Known rows, with every step that occurs
silora/tegis/kovere/lalened/timi: [-0.50 -0.21  0.21 -0.22 -0.01 -0.03  0.23 -0.13 -0.07 -0.10  0.13 -0.09
 -0.07 -0.23 -0.30  0.18  0.03 -0.07 -0.02 -0.08 -0.27 -0.26 -0.05 -0.21
 -0.01 -0.11  0.04  0.04  0.11  0.35 -0.05  0.28 -0.01 -0.01]
tevafe/silora/tegis/kovere/vovap/pote/bani: [-0.25 -0.17 -0.21 -0.04  0.14  0.01  0.13  0.33 -0.24 -0.01  0.10 -0.08
  0.35  0.06  0.02  0.01  0.17  0.70 -0.16 -0.19  0.18 -0.04 -0.01  0.17
  0.10  0.28  0.38 -0.33  0.16 -0.08  0.05 -0.06  0.37  0.07]
bara/vatil/pote: [ 0.03 -0.13  0.06 -0.14 -0.27 -0.17 -0.14 -0.23 -0.01 -0.20 -0.11 -0.14
 -0.21 -0.02 -0.24 -0.09  0.12  0.30 -0.07 -0.17 -0.01 -0.10 -0.01 -0.11
 -0.24  0.07 -0.12  0.15  0.01  0.12  0.01  0.18 -0.23  0.19]
tevafe/silora: [-0.08  0.08  0.11 -0.03  0.07 -0.13 -0.23  0.19 -0.06 -0.03 -0.14  0.07
 -0.07  0.00 -0.34 -0.02  0.22  0.05 -0.06  0.03  0.06 -0.23 -0.12 -0.22
 -0.31  0.04 -0.31 -0.05  0.08  0.11 -0.11 -0.14 -0.09  0.04]
vatil/pote/timi/vovap: [-0.03  0.06  0.16  0.03 -0.29 -0.15  0.06 -0.14  0.16  0.11 -0.07  0.01
 -0.04  0.07  0.12  0.11  0.22 -0.24  0.04  0.07 -0.12  0.28  0.06  0.00
  0.20  0.06 -0.10  0.01 -0.05 -0.20  0.12 -0.07 -0.31  0.13]
vovap/pote/silora/vatil: [ 0.22  0.09  0.02  0.16  0.02  0.14 -0.09  0.08 -0.10  0.01  0.08 -0.01
 -0.30 -0.13  0.10 -0.16 -0.28  0.14 -0.28 -0.13  0.19 -0.02 -0.07 -0.06
 -0.32 -0.10 -0.02  0.16  0.05  0.27  0.11  0.12  0.13 -0.16]
lalened/timi/vovap/pote: [ 0.14  0.16  0.36  0.04  0.03  0.01  0.18 -0.12  0.00  0.16 -0.09 -0.09
 -0.19  0.25  0.19  0.11 -0.12 -0.21  0.12  0.05  0.03  0.20  0.05  0.15
 -0.02 -0.23 -0.22  0.12  0.18  0.09  0.15 -0.05 -0.07  0.04]
lalened/timi/vovap/pote/silora/vatil: [ 0.36  0.26  0.18  0.37  0.11  0.34  0.09 -0.24  0.06  0.37  0.05  0.13
 -0.21  0.01  0.31  0.05 -0.32 -0.14 -0.13  0.01  0.13  0.24 -0.12  0.18
 -0.11 -0.13 -0.01  0.18  0.07  0.17  0.11  0.02  0.13 -0.21]
bara/vatil/pote/bani: [ 0.06 -0.26  0.01 -0.16 -0.17 -0.36 -0.08 -0.12  0.01 -0.12 -0.01 -0.21
  0.02  0.03 -0.34 -0.25  0.19  0.38 -0.11 -0.19  0.18 -0.12 -0.01  0.14
 -0.19  0.10 -0.09  0.14  0.27  0.01  0.14  0.22 -0.04  0.07]
pepi/timi/vovap/pote/bani: [ 0.08  0.04  0.16 -0.11 -0.07 -0.32  0.12  0.00 -0.05  0.22  0.05 -0.26
 -0.12  0.18  0.22 -0.11  0.05 -0.05 -0.07  0.04  0.14  0.16 -0.09  0.29
  0.14  0.01 -0.17  0.17  0.19 -0.15  0.22  0.07 -0.01  0.03]
pepi/timi/vovap/pote/bani/silora: [ 0.17  0.12 -0.01  0.06  0.00 -0.05  0.00  0.12 -0.04  0.16 -0.09 -0.15
  0.06  0.13  0.23 -0.09  0.07 -0.15  0.03  0.11  0.22  0.18 -0.11  0.33
  0.19  0.08 -0.02  0.12  0.14 -0.19  0.01 -0.10  0.06 -0.04]
tegis/soze/pote/bani/silora/vatil: [ 0.27 -0.32 -0.32 -0.07  0.15  0.11 -0.29 -0.16  0.06 -0.14 -0.08 -0.18
  0.32 -0.04 -0.31 -0.16  0.10  0.11  0.04  0.00  0.33 -0.23 -0.02  0.25
  0.09 -0.03  0.09  0.06  0.26  0.01  0.03  0.03  0.24 -0.05]
tegis/kovere/vovap/timi: [-0.58 -0.28  0.11 -0.03 -0.19 -0.26 -0.08  0.04 -0.10 -0.03 -0.04 -0.29
 -0.02 -0.11 -0.04  0.27  0.15  0.14 -0.20 -0.23 -0.14  0.07  0.25 -0.11
  0.15  0.03 -0.05  0.11  0.02 -0.03 -0.10  0.26  0.07 -0.01]
tevafe/silora/vatil: [ 0.02  0.04  0.00  0.11  0.05 -0.01 -0.31 -0.11 -0.03  0.07 -0.04  0.12
 -0.14 -0.17 -0.34 -0.07  0.16  0.20 -0.37 -0.09  0.15 -0.20 -0.17 -0.20
 -0.31  0.03 -0.20  0.09  0.05  0.25 -0.05 -0.03 -0.01 -0.09]
lalened/timi/vovap/pote/bani/silora/bara/vatil: [ 0.42 -0.02 -0.12  0.17  0.42  0.10  0.04 -0.19  0.03  0.25  0.19  0.24
  0.16  0.03  0.06  0.07 -0.18 -0.22  0.02  0.09  0.22  0.16  0.11  0.42
 -0.05 -0.10  0.23  0.04  0.20 -0.20 -0.02 -0.10  0.30 -0.25]
tegis/silora/pote/timi: [ 0.14  0.05  0.07  0.09  0.05  0.18  0.06 -0.03  0.06  0.14  0.07  0.02
  0.00  0.07  0.43 -0.12  0.07 -0.14  0.19 -0.01  0.02  0.20  0.23 -0.06
 -0.13 -0.13  0.07 -0.08 -0.20  0.10 -0.04  0.10 -0.06 -0.08]
kovere/vovap/pote/bani/silora/tegis: [-0.17  0.02 -0.14  0.03  0.24  0.16  0.08  0.46 -0.21 -0.19  0.06 -0.13
  0.21  0.23  0.09 -0.14 -0.06  0.43 -0.01  0.05  0.06  0.12  0.13  0.09
  0.16  0.22  0.18 -0.07  0.21 -0.19  0.02 -0.16  0.27 -0.16]
bara/vatil/pote/silora/tegis: [ 0.07  0.10 -0.06  0.08 -0.10  0.19  0.00 -0.06  0.00 -0.10  0.08  0.14
 -0.13 -0.03  0.06 -0.14 -0.22  0.36 -0.02 -0.07 -0.16 -0.05 -0.15 -0.17
 -0.19  0.19  0.19 -0.08 -0.30  0.09 -0.14  0.08 -0.02  0.03]
bani/silora/pote/timi: [ 0.10  0.09  0.08  0.18 -0.01  0.19 -0.08  0.17  0.02 -0.03 -0.07  0.10
  0.07 -0.01  0.26  0.05  0.13 -0.35  0.23  0.14  0.02  0.21  0.15 -0.05
  0.03 -0.14  0.05  0.00 -0.07  0.08 -0.11  0.01 -0.13 -0.12]
tevafe/silora/bara/vatil/pote/timi/vovap: [ 0.33  0.06 -0.21  0.18  0.13  0.11 -0.08 -0.35  0.24  0.35  0.14  0.47
  0.06 -0.17  0.07  0.28  0.26 -0.13 -0.18  0.10 -0.03  0.13 -0.06 -0.02
  0.02  0.16  0.27 -0.21 -0.22 -0.32 -0.08 -0.17 -0.15  0.03]
silora/vatil/pote/bani: [ 0.00 -0.16 -0.14 -0.06 -0.12 -0.30 -0.13 -0.19  0.06 -0.02  0.04 -0.25
 -0.01 -0.07 -0.31 -0.23  0.18  0.33 -0.36 -0.24  0.25 -0.09  0.01  0.23
 -0.11 -0.01 -0.08  0.25  0.36  0.05  0.28  0.18  0.06  0.15]
silora/tegis: [-0.37  0.07  0.16 -0.19  0.01 -0.20  0.04  0.10 -0.16 -0.17  0.15 -0.04
 -0.22  0.07 -0.14 -0.11 -0.16  0.10 -0.07 -0.02 -0.27 -0.12  0.06 -0.30
 -0.12 -0.07 -0.24  0.00 -0.20  0.14 -0.06 -0.06 -0.03 -0.05]
bani/pote: [-0.08  0.09  0.10 -0.12  0.04 -0.13 -0.05  0.19 -0.08 -0.34 -0.31 -0.10
 -0.03 -0.01 -0.15 -0.06  0.10 -0.05  0.10 -0.01 -0.02 -0.11  0.04 -0.20
 -0.01 -0.14 -0.30  0.09  0.25 -0.01  0.04  0.06 -0.24  0.14]
tevafe/silora/tegis/soze: [-0.24 -0.06 -0.08 -0.17  0.25  0.08 -0.20 -0.11  0.05 -0.09  0.12  0.13
  0.07  0.12 -0.16  0.13  0.03  0.12  0.12  0.07 -0.05 -0.34 -0.02 -0.25
 -0.09 -0.01 -0.09 -0.28 -0.22  0.08 -0.21 -0.25  0.19  0.08]
tevafe/silora/tegis: [-0.14  0.18  0.05 -0.02  0.15  0.03 -0.04  0.19 -0.08 -0.01  0.02  0.18
 -0.07  0.05 -0.16 -0.02  0.04  0.18 -0.08  0.04 -0.13 -0.23 -0.14 -0.29
 -0.20  0.04 -0.14 -0.20 -0.16  0.13 -0.16 -0.20  0.02 -0.01]
silora/vatil/pote/timi: [ 0.08 -0.07  0.04  0.09 -0.21 -0.04 -0.13 -0.31  0.21  0.09  0.00 -0.03
 -0.22 -0.13  0.05  0.01  0.20 -0.06 -0.35 -0.19  0.06  0.10  0.10 -0.07
  0.00 -0.16  0.01  0.24  0.03  0.18  0.10  0.32 -0.11  0.03]
tegis/soze/timi/vovap: [-0.23 -0.15  0.08 -0.25 -0.21 -0.18 -0.07 -0.27  0.14  0.09 -0.06 -0.06
 -0.06  0.18 -0.23  0.21 -0.07 -0.28  0.26  0.19 -0.20 -0.04  0.08 -0.07
  0.26 -0.04 -0.33  0.07 -0.35 -0.07 -0.09 -0.08 -0.17  0.02]
pepi/timi/vovap: [-0.24  0.17  0.24 -0.12 -0.21 -0.27 -0.11 -0.20 -0.08  0.13 -0.03 -0.09
 -0.30  0.04 -0.01  0.02  0.09 -0.22 -0.07  0.13 -0.21  0.13 -0.09 -0.11
  0.14  0.09 -0.40  0.24 -0.22 -0.10 -0.03 -0.01 -0.25  0.05]
lalened/timi/vovap/pote/silora/bara: [ 0.27  0.33 -0.01  0.19  0.38  0.18  0.11  0.01  0.00  0.28  0.18  0.27
 -0.12  0.01  0.27  0.22 -0.40 -0.51  0.09  0.20 -0.06  0.23  0.11  0.19
 -0.07 -0.20  0.04 -0.01  0.05 -0.21  0.08 -0.21  0.17 -0.04]

Rows
[ 0.23  0.07  0.23  0.01 -0.14 -0.05  0.19  0.04  0.03  0.14 -0.12  0.02
 -0.02  0.06  0.11 -0.02  0.14 -0.32  0.11  0.20 -0.19  0.24 -0.08 -0.05
  0.25  0.01 -0.15 -0.02 -0.03 -0.12  0.19 -0.03 -0.34 -0.11] : soze/pote/timi/vovap
[-0.03 -0.04  0.00 -0.22 -0.09  0.11  0.26 -0.16  0.15  0.13  0.08 -0.08
 -0.11  0.36  0.29  0.23 -0.35 -0.06  0.26  0.10 -0.17 -0.03  0.07  0.00
  0.36 -0.17  0.04 -0.14 -0.46  0.03 -0.01 -0.11  0.00  0.05] : silora/tegis/soze/timi/vovap/pote
[-0.11  0.24 -0.10  0.03 -0.08  0.13  0.04  0.20  0.01 -0.11  0.01  0.07
 -0.07  0.02  0.10 -0.07 -0.19  0.15  0.06  0.01 -0.20 -0.03 -0.05 -0.10
 -0.09  0.09  0.07 -0.12 -0.17 -0.03 -0.04 -0.10 -0.01  0.23] : vatil/pote/silora/tegis
[-0.50 -0.13 -0.02 -0.21 -0.09  0.00  0.15  0.16 -0.32 -0.28  0.10 -0.21
 -0.01  0.02  0.15  0.10 -0.08  0.55 -0.11 -0.23 -0.13  0.07  0.20 -0.10
  0.14  0.13  0.24 -0.13 -0.16  0.05  0.04  0.05  0.13  0.16] : silora/tegis/kovere/vovap/pote
[ 0.16  0.18 -0.06  0.22  0.09  0.21 -0.15  0.05 -0.02 -0.15 -0.18  0.10
 -0.06 -0.23 -0.02 -0.14 -0.12  0.01 -0.17 -0.05  0.08 -0.06 -0.13 -0.17
 -0.10 -0.04 -0.07  0.16  0.12  0.08  0.00  0.13 -0.05 -0.12] : bani/pote/silora/vatil
[-0.17 -0.13 -0.19 -0.07  0.03  0.01  0.04 -0.04  0.15  0.16  0.09  0.09
  0.34  0.23 -0.12  0.08 -0.15 -0.18  0.31  0.27 -0.14 -0.08  0.01  0.15
  0.47  0.08  0.04 -0.13 -0.37 -0.21 -0.24 -0.26  0.19 -0.20] : pote/bani/silora/tegis/soze/timi/vovap
[ 0.06  0.21  0.05  0.10  0.10  0.09 -0.06  0.38 -0.09 -0.26 -0.27  0.08
  0.03 -0.09 -0.02 -0.11 -0.06 -0.13  0.15  0.10 -0.01 -0.06 -0.09 -0.19
 -0.07  0.00 -0.20  0.01  0.18 -0.07 -0.05  0.01 -0.13  0.01] : bani/pote/silora
[-0.01 -0.05  0.16 -0.15  0.00 -0.35  0.21  0.18 -0.10  0.00  0.06 -0.22
  0.02  0.20 -0.03 -0.16 -0.06  0.13 -0.03  0.03  0.17  0.09 -0.02  0.25
 -0.02  0.04 -0.21  0.02  0.31 -0.16  0.37 -0.19  0.03 -0.06] : timi/vovap/pote/bani
[ 0.14 -0.20  0.16  0.00 -0.25 -0.11 -0.06 -0.26  0.15  0.03 -0.06  0.00
 -0.17 -0.04  0.04 -0.01  0.24 -0.01 -0.10 -0.14 -0.01  0.10  0.06 -0.14
 -0.11 -0.03 -0.01  0.14 -0.07  0.12 -0.04  0.37 -0.24 -0.04] : bara/vatil/pote/timi
[-0.02 -0.06 -0.16 -0.03 -0.07 -0.17 -0.19  0.27  0.01 -0.20 -0.22 -0.17
  0.27  0.04 -0.29 -0.15  0.24  0.08  0.10 -0.03  0.20 -0.08  0.07  0.27
 -0.05  0.09 -0.03  0.07  0.38 -0.14  0.02 -0.11  0.02  0.25] : vatil/pote/bani/silora
[-0.22  0.08 -0.13  0.02 -0.01  0.12  0.13  0.29 -0.16 -0.30 -0.09  0.15
  0.18 -0.21  0.12  0.01 -0.17  0.08  0.13 -0.14 -0.12 -0.10 -0.10 -0.16
  0.08  0.01  0.25 -0.24 -0.20  0.02 -0.19  0.03  0.09  0.09] : bani/pote/silora/tegis/kovere
[-0.15  0.00  0.08  0.04  0.02  0.38  0.37 -0.01 -0.05 -0.04 -0.02 -0.02
  0.13 -0.11  0.15  0.29 -0.10 -0.09  0.16  0.04 -0.07 -0.06 -0.14  0.07
  0.21  0.02  0.38 -0.15  0.09  0.17 -0.07 -0.12  0.04 -0.01] : bani/silora/tegis/kovere/lalened/timi/vovap/pote
[ 0.14 -0.15  0.10 -0.15 -0.05  0.01  0.05 -0.26  0.15  0.04 -0.06 -0.04
  0.12  0.13  0.09  0.16  0.13 -0.36  0.30  0.23 -0.11  0.14  0.03 -0.02
  0.33 -0.04 -0.10 -0.11 -0.09 -0.20  0.11 -0.05 -0.18 -0.03] : tegis/soze/pote/timi/vovap
[ 0.13  0.00 -0.09 -0.08  0.03  0.30  0.12  0.15  0.13  0.09  0.09  0.03
 -0.12  0.23  0.35  0.14 -0.46 -0.13  0.28  0.07 -0.09 -0.14  0.05 -0.06
  0.11 -0.24  0.15 -0.12 -0.39  0.17 -0.17  0.12  0.19 -0.02] : vovap/pote/silora/tegis/soze/timi
[ 0.13 -0.14 -0.29  0.02  0.00 -0.06 -0.14 -0.25  0.11  0.07  0.03 -0.19
  0.10 -0.02 -0.13 -0.36  0.13  0.43 -0.29 -0.32  0.29 -0.12  0.07  0.27
 -0.24  0.07  0.07  0.11  0.22  0.03  0.12  0.10  0.20  0.16] : tegis/silora/vatil/pote/bani
[-0.17 -0.06 -0.29 -0.09  0.35 -0.32 -0.28  0.30 -0.14 -0.14  0.18  0.11
  0.21 -0.18 -0.43 -0.09  0.00 -0.25 -0.06  0.10  0.08 -0.13  0.20  0.11
 -0.14 -0.05 -0.07  0.06  0.20 -0.27 -0.07 -0.21  0.26 -0.12] : pote/bani/silora/bara
[-0.18  0.04  0.34  0.00 -0.13 -0.26  0.04 -0.07  0.01  0.12  0.08  0.10
 -0.11  0.01  0.01  0.04  0.09 -0.35 -0.03  0.15 -0.21  0.25  0.04 -0.19
  0.11  0.00 -0.30  0.06 -0.18 -0.08  0.03 -0.09 -0.21 -0.28] : pote/timi/vovap
[ 0.02  0.10  0.24  0.05 -0.13 -0.04  0.19 -0.09  0.04  0.17  0.11  0.07
 -0.06  0.09  0.30  0.08  0.06 -0.23  0.14  0.19 -0.14  0.38  0.08 -0.02
  0.16 -0.02 -0.08 -0.05 -0.16 -0.10  0.19 -0.12 -0.27 -0.11] : silora/pote/timi/vovap
[-0.16 -0.10  0.02 -0.04  0.07 -0.27 -0.21  0.35 -0.15 -0.18 -0.05 -0.07
  0.19 -0.02 -0.40 -0.22  0.13 -0.05  0.03  0.06  0.15 -0.11  0.05  0.06
 -0.17  0.06 -0.23  0.12  0.28 -0.05 -0.08 -0.12  0.13 -0.16] : pote/bani/silora
[ 0.27  0.12 -0.06  0.34 -0.14  0.20 -0.07 -0.34  0.30  0.39 -0.06  0.24
  0.02 -0.09  0.12  0.18  0.37  0.01 -0.32 -0.01  0.12  0.16 -0.19  0.03
  0.10  0.15  0.11 -0.04 -0.06 -0.03  0.05 -0.11 -0.14  0.04] : tevafe/silora/vatil/pote/timi/vovap
[ 0.16 -0.20 -0.13  0.02 -0.11 -0.11 -0.21  0.03  0.02 -0.17 -0.15 -0.09
  0.20 -0.02 -0.31 -0.23  0.21  0.29  0.01 -0.10  0.25 -0.10 -0.02  0.19
 -0.17  0.19  0.09  0.09  0.23 -0.03 -0.08  0.06  0.02  0.04] : bara/vatil/pote/bani/silora
[-0.05  0.13 -0.24 -0.01 -0.21  0.27  0.11 -0.16  0.29  0.19  0.00  0.12
  0.08  0.21  0.20  0.25 -0.28 -0.10  0.37  0.21 -0.30  0.01 -0.06  0.07
  0.43  0.10  0.16 -0.20 -0.54 -0.20 -0.14 -0.20 -0.04  0.24] : vatil/pote/silora/tegis/soze/timi/vovap
[ 0.05  0.05 -0.22  0.13 -0.18  0.13 -0.33 -0.13  0.04 -0.16 -0.21 -0.07
 -0.05 -0.14 -0.16 -0.02  0.11  0.15 -0.19 -0.16  0.15 -0.07  0.02  0.03
 -0.09  0.04  0.04  0.19  0.06  0.13 -0.06 -0.03 -0.06  0.20] : bani/silora/vatil/pote
[ 0.12 -0.06  0.30 -0.03 -0.04 -0.13  0.08  0.17  0.01  0.00  0.01 -0.09
 -0.25  0.08  0.26 -0.01  0.04 -0.26 -0.05 -0.07  0.07  0.12  0.16 -0.13
 -0.12 -0.29 -0.12  0.09  0.10  0.19  0.11  0.24 -0.07 -0.14] : vovap/pote/timi
[ 0.22  0.13 -0.21  0.08  0.34  0.11 -0.14  0.06 -0.08 -0.19  0.03  0.33
 -0.03 -0.29 -0.06 -0.02 -0.20 -0.14 -0.01  0.06 -0.06 -0.08 -0.03 -0.22
 -0.17 -0.02  0.07 -0.02 -0.06 -0.20 -0.14  0.08 -0.04 -0.12] : bani/pote/silora/bara/vatil
[-0.15 -0.02 -0.02 -0.04 -0.08  0.03  0.19  0.32 -0.23 -0.17  0.14  0.01
 -0.04 -0.10  0.28 -0.02 -0.34  0.19  0.02 -0.23 -0.01 -0.08 -0.03 -0.04
 -0.15 -0.05  0.30 -0.24 -0.27  0.22 -0.07  0.02  0.28  0.05] : vovap/pote/silora/tegis/kovere
[ 0.01 -0.13 -0.09  0.01  0.06  0.25  0.43  0.07 -0.02  0.05 -0.07 -0.06
  0.50 -0.15 -0.21  0.05  0.13 -0.07  0.24  0.18 -0.09 -0.11 -0.31  0.31
  0.40  0.21  0.38 -0.17  0.35 -0.05  0.08 -0.05  0.03 -0.06] : soze/pote/bani/silora/tegis/kovere/lalened/timi/vovap
[ 0.13 -0.04 -0.40 -0.10  0.17  0.06 -0.21 -0.34  0.01 -0.04  0.11  0.09
 -0.08 -0.14 -0.06 -0.08 -0.04  0.19 -0.09 -0.21  0.00 -0.15  0.20 -0.03
 -0.34  0.04  0.20 -0.08 -0.21 -0.14 -0.15  0.01  0.01  0.25] : tegis/silora/bara/vatil/pote
[-0.10 -0.05  0.15  0.02  0.08  0.32  0.37  0.15 -0.05 -0.02  0.14 -0.04
 -0.07 -0.19  0.16  0.16 -0.24 -0.07  0.08 -0.06 -0.06 -0.16 -0.16 -0.05
 -0.11 -0.09  0.33 -0.07  0.18  0.36  0.00  0.29  0.17 -0.04] : vovap/pote/silora/tegis/kovere/lalened/timi
